Each row was made from one walk, in order. Every step used is in the known rows, and no mark comes twice. Write each row's walk.
Known rows
kogo/dosag/vazi: [ 34.1  24.6  21.2 -16.6 -20.6  -1.1  19.5  24.8  11.4  12.8 -11.1  -2.3
  45.2  26.9  13.3 -18.6   6.2 -41.0   4.1   9.1 -36.7   0.7]
dosag/vazi/bopi/mivevet: [ 37.4 -15.9  34.9 -31.1  38.2  -6.9   6.5 -26.3  17.9   7.2  42.7 -16.5
   9.7   4.0   5.1 -23.0 -15.3 -44.8 -16.8  -9.2 -46.5   3.9]
kodu/mivevet/bopi/kogo/dosag/vazi: [-19.9  16.9  18.1  14.9 -17.7  15.7  31.1  -7.6  22.7  32.7 -22.5   9.9
  62.7   3.4   4.2  16.4   8.6  34.1  13.9   2.2 -15.2  20.8]
dosag/kogo: [ 35.7 -44.0  -8.5   4.7  43.6 -31.3  -4.6   1.4   5.9   8.6  -9.4  33.5
  20.7 -41.1 -48.4 -30.4  65.9  -9.8 -32.4 -30.1 -22.3  -8.6]
kodu/mivevet/bopi/vazi/dosag/kogo: [ -6.8 -31.0  13.1  34.3  16.4   2.5   4.5 -12.9  41.9  21.7   4.1  57.9
  35.0 -34.4 -40.0 -13.4   4.2  31.5   0.1 -18.6 -30.0  32.5]
mivevet/bopi/vazi/dosag: [-20.0  11.4  31.6   6.9  -7.6   6.0  -3.6   7.7  30.7  14.3  -0.7  12.8
  -3.0  11.4  -3.7 -39.2 -43.7 -17.3   3.0   5.5 -63.4  15.5]
dosag/mivevet: [ 12.7 -17.8 -48.9 -16.7  30.8 -13.0 -22.7 -26.2 -36.9   4.5   4.6  47.8
 -15.2 -10.4  -4.1   8.5   2.9 -19.6 -32.4  -4.0 -12.3   0.7]
mivevet/kodu/kogo/dosag/vazi/bopi: [  8.5  25.9  22.5 -26.8 -49.0  14.5  11.0  46.9  -5.6 -19.0   9.2 -48.3
  -1.0  41.3  23.9  15.1 -17.5 -22.8  21.6  16.0  48.4 -12.0]
vazi/bopi: [ 15.5   0.9  32.1 -41.4  19.1 -14.0 -26.3  36.5 -26.9  -4.5  12.9 -23.0
 -30.8   4.7   1.1 -35.9 -45.8 -61.8 -19.7  -1.9 -23.8 -27.3]
sifiz/mivevet/kodu/kogo/dosag/vazi: [  9.5  21.7 -11.5  28.6 -31.8   7.2  20.3  15.2  13.5 -27.9  14.6 -19.4
  10.9  16.9  21.5  37.2  23.3  12.9  33.2  11.7  32.1   9.1]
bopi/vazi/dosag: [ 22.8   3.9  38.6  -5.3  -9.9  11.9  -6.7  37.2   4.2   3.9  -0.9   3.5
   3.2   9.9  13.2 -45.2 -30.8 -44.5  -1.1  11.3 -52.3  18.5]
dosag/mivevet/bopi: [-37.4  -9.0 -51.6  -3.4  34.4 -24.8 -19.1 -60.1   1.3  18.1  -0.6  56.0
 -23.4  -8.8 -25.2   7.6  -8.9  14.4 -25.7 -13.2 -30.3  -6.3]
kodu/mivevet: [ 49.0 -20.3  -3.9   0.5  41.5   2.4  14.3   6.3 -24.4 -22.6  -1.3  19.3
  -6.0 -27.2  -8.0   3.2 -16.1 -12.3 -34.7 -20.7 -26.2   6.1]
mivevet/kodu/kogo: [ 27.7 -15.8 -28.0   8.6   2.4  -1.4  25.3  21.3 -14.9 -49.7 -10.3 -23.9
 -39.8  -5.7 -10.1  20.8  43.5  11.7 -20.0 -18.8  43.3 -11.3]
vazi/bopi/kogo/dosag: [-10.5  20.6  45.6 -42.0 -35.3   6.5 -28.6  68.3 -43.2  23.2 -36.4 -42.8
   5.8   7.0  18.9 -30.3 -18.6 -20.9  17.7  26.8  44.6 -34.0]
kodu/mivevet/bopi/vazi/dosag: [ -9.7   5.5  27.2  19.3   1.0  18.3   8.7  -0.5  24.8   7.4   4.7  26.2
   1.9  -2.8  -0.8 -14.6 -58.5   2.9   3.1   1.0 -52.8  30.6]
sifiz/mivevet/bopi: [-34.6   4.8 -13.0  36.1  44.0 -33.5 -23.3 -35.5  22.5  -1.2  24.2  18.6
 -38.6 -24.6 -23.3 -10.0 -23.5   8.5  -2.4 -17.6 -59.0 -14.1]
kodu/mivevet/bopi/vazi: [-27.2 -21.0  -3.0  53.1  28.2  24.8  22.7 -33.6  32.8 -20.3   4.2  13.4
  -1.8 -11.6 -13.1 -21.1 -21.4  37.6 -19.2 -27.5 -77.8  22.4]
vazi/bopi/kogo: [-14.3  -9.4  35.5 -24.2   9.1  -1.8 -22.0  35.9 -29.9  17.6  -7.4 -31.9
  -7.0  -9.9   3.8 -27.8  -5.7 -17.6  -9.7  -2.1  -1.0 -19.0]
kodu/kogo/dosag/vazi/bopi/mivevet: [ 25.2  -3.5  38.2 -46.6   3.0   7.6  18.5  12.0   7.6   9.2  20.1 -37.8
  32.4  12.5  18.5  -2.0   6.0 -31.9  15.1  12.0  31.3  -3.1]

Write each row's walk
[-15.3   7.5 -39.2 -14.0 -47.2  13.6 -43.5   3.6 -59.6  -9.5 -19.1  -4.6
 -44.6  11.8  21.2  28.6 -20.8  24.1   4.7  27.2  91.5 -18.0] : vazi/bopi/kogo/dosag/mivevet/kodu
[ 13.0  17.8 -23.3  14.2 -28.6   5.3  -4.7  41.5 -25.5 -46.4  -7.9 -31.6
 -34.4  -4.2  12.6  29.5  14.0  17.4  28.8  16.3  82.6 -23.5] : sifiz/mivevet/kodu/kogo/dosag
[-31.9 -17.8   0.3  26.2  33.7  -1.1  14.5 -24.8  -0.5  16.7 -23.2  16.3
   9.1 -36.4 -22.8   8.8  11.7  54.8 -16.3 -22.7 -18.4   7.9] : kodu/mivevet/bopi/kogo
[-51.8   9.8 -44.7 -19.3  -5.9  -7.6  -9.8 -17.6 -13.9  24.8 -25.3  34.8
  -1.4   2.7 -11.0  30.5  11.1  28.3   6.4   8.5  50.4 -17.5] : kodu/kogo/dosag/mivevet/bopi
[ 16.3  -7.7 -51.3 -15.1 -12.8   0.4  -1.8   7.6 -35.4 -18.4   2.3  27.1
 -36.9  -0.8   4.4  58.8  13.6   7.5  -3.7   7.0  84.9  10.1] : vazi/dosag/mivevet/kodu/kogo
[-28.4   5.5  -8.8 -42.4 -24.7   7.8 -49.1  19.9 -63.6  35.7 -22.7   9.6
   2.6   6.0  23.9   9.4 -14.8  -2.2   9.3  34.7  68.1 -17.0] : vazi/bopi/kogo/dosag/mivevet
[ 47.6 -14.1  -0.4  -1.8  12.3   1.5  10.0 -38.8  15.2 -35.1  38.3 -27.6
 -35.5   9.4   2.9  -0.9 -19.6 -16.9 -19.6 -12.8 -14.2   5.7] : dosag/vazi/bopi/mivevet/kodu
[-58.6  -7.3  -4.9  72.7  31.3   2.7 -14.5 -40.8  44.7 -17.6  28.0   3.6
 -21.1  -9.6  -9.6 -35.4 -20.6  28.9   6.6 -18.1 -91.5  10.6] : sifiz/mivevet/bopi/vazi
[ 45.3   6.4   7.5 -12.6 -22.1  11.8   2.5 -14.0   3.8 -28.9  17.9 -37.7
 -23.7  20.3  15.3  -3.2 -27.8 -17.7  -0.5  10.3  24.7  -9.5] : kogo/dosag/vazi/bopi/mivevet/kodu
[-10.6  31.5  14.6   1.7 -37.6   8.3  -7.8  33.7   0.6 -25.9  37.2 -45.8
 -15.2  27.3  33.4  31.1 -29.7  -9.7  41.6  20.4  47.3  -6.5] : sifiz/mivevet/kodu/kogo/dosag/vazi/bopi
[ 65.2 -26.2 -29.2  12.8  28.5  -5.5   8.3 -39.9  -7.4 -50.7   4.2 -11.7
 -54.1 -18.8 -15.5  -8.3  13.4   0.6 -36.3 -20.4  -2.8  -5.3] : bopi/mivevet/kodu
[ 12.4   6.8  38.8 -28.8   8.4  -8.0  -2.2  16.1   6.5   8.5  33.5 -20.2
   8.0  24.3  11.0 -22.3 -33.2 -59.1  -9.1  -4.8 -57.1  -1.6] : dosag/vazi/bopi
[ 29.9 -22.3  -1.9  -6.2  10.8   8.8  35.4 -15.4  12.0 -36.5  33.5 -38.4
 -16.7   3.4   2.3  28.1  26.7   4.7  -6.7 -15.7  36.0   7.5] : dosag/vazi/bopi/mivevet/kodu/kogo
[-42.9 -10.2   6.4  12.1  23.0 -16.0   2.3 -16.6   6.9  27.2 -27.5   0.9
   4.1 -20.5 -27.3 -20.6  28.9  32.0 -17.1 -18.7 -32.0  -7.7] : mivevet/bopi/kogo
[-44.9  29.2  15.9  33.3 -14.7  -5.5   2.6 -10.9  34.0  34.3  -1.1  -1.0
  46.3   5.7   9.7   6.6  13.8  30.2  35.3  10.8 -27.6   8.3] : sifiz/mivevet/bopi/kogo/dosag/vazi
[-39.7  15.4 -42.5 -16.7  -1.6 -14.6 -27.2 -30.8 -11.0  25.7 -20.1  44.8
 -11.9   3.5 -13.9   8.3 -19.3  11.9  -3.6  10.8   9.2 -19.2] : kogo/dosag/mivevet/bopi
[ -0.7  -6.5 -17.8 -10.7  -3.8  12.1 -27.8  -8.9 -19.0  16.6  10.8  51.2
  -1.1   9.1  18.7  -1.0 -28.5 -22.9  -7.3  19.4 -16.1  30.5] : bopi/vazi/dosag/mivevet
[ 26.9  18.7  -5.9   2.3 -41.3  11.7  37.8  28.7  10.1 -22.4 -16.0 -26.8
  24.1  29.4  12.8  22.5  37.6  -0.4  14.1   4.6  30.9   4.4] : mivevet/kodu/kogo/dosag/vazi
[ 20.1  17.8  17.4 -18.5 -22.9   5.7  38.9  42.2  10.7   6.5 -14.4 -15.8
  56.3  24.5  15.5   6.4  38.5 -23.1  14.8   6.3   9.6   4.7] : kodu/kogo/dosag/vazi
[-14.4  -0.2 -31.7 -23.5 -16.8   3.4 -31.6   5.0 -54.7  30.7 -37.2  28.8
  16.2  -6.6  16.2  13.7  20.7  13.9   0.5  22.6  54.6  -6.4] : bopi/kogo/dosag/mivevet
[ 43.2   2.5  -5.3  -0.1 -22.2  13.5  46.5  -2.8  16.1 -22.6  -2.2 -25.2
  28.2  17.1  12.5  22.0  45.6   6.1  10.6   1.8  38.1  11.2] : bopi/mivevet/kodu/kogo/dosag/vazi
[-59.7  -6.6  -0.6  43.4  35.2 -20.5 -18.1 -31.6  14.1  19.7   0.5   6.8
 -11.0 -36.4 -16.7  -2.9  16.6  45.5   5.6 -13.0 -32.7  -4.5] : sifiz/mivevet/bopi/kogo
[ 45.1  -2.6 -16.1 -13.8 -20.1  11.7  20.3  21.3 -22.1 -38.2 -25.4 -33.3
 -18.8  -5.4   1.4  15.4  36.2  13.2   5.0   6.9  88.6 -22.1] : bopi/mivevet/kodu/kogo/dosag
[-29.6  25.0  24.0   4.2 -25.7  -1.5  20.8  -1.1  30.2  40.1 -27.4  -5.5
  58.0  18.3   0.7  -8.0  24.3  16.3  15.9   5.0 -27.3   7.2] : mivevet/bopi/kogo/dosag/vazi
[-31.6 -18.9   9.4  50.4  20.3 -17.1 -26.6 -21.9  50.7  24.2  26.0  49.0
  16.7 -33.1 -33.1 -23.3  10.4  23.9  21.3  -9.8 -42.1  23.5] : sifiz/mivevet/bopi/vazi/dosag/kogo
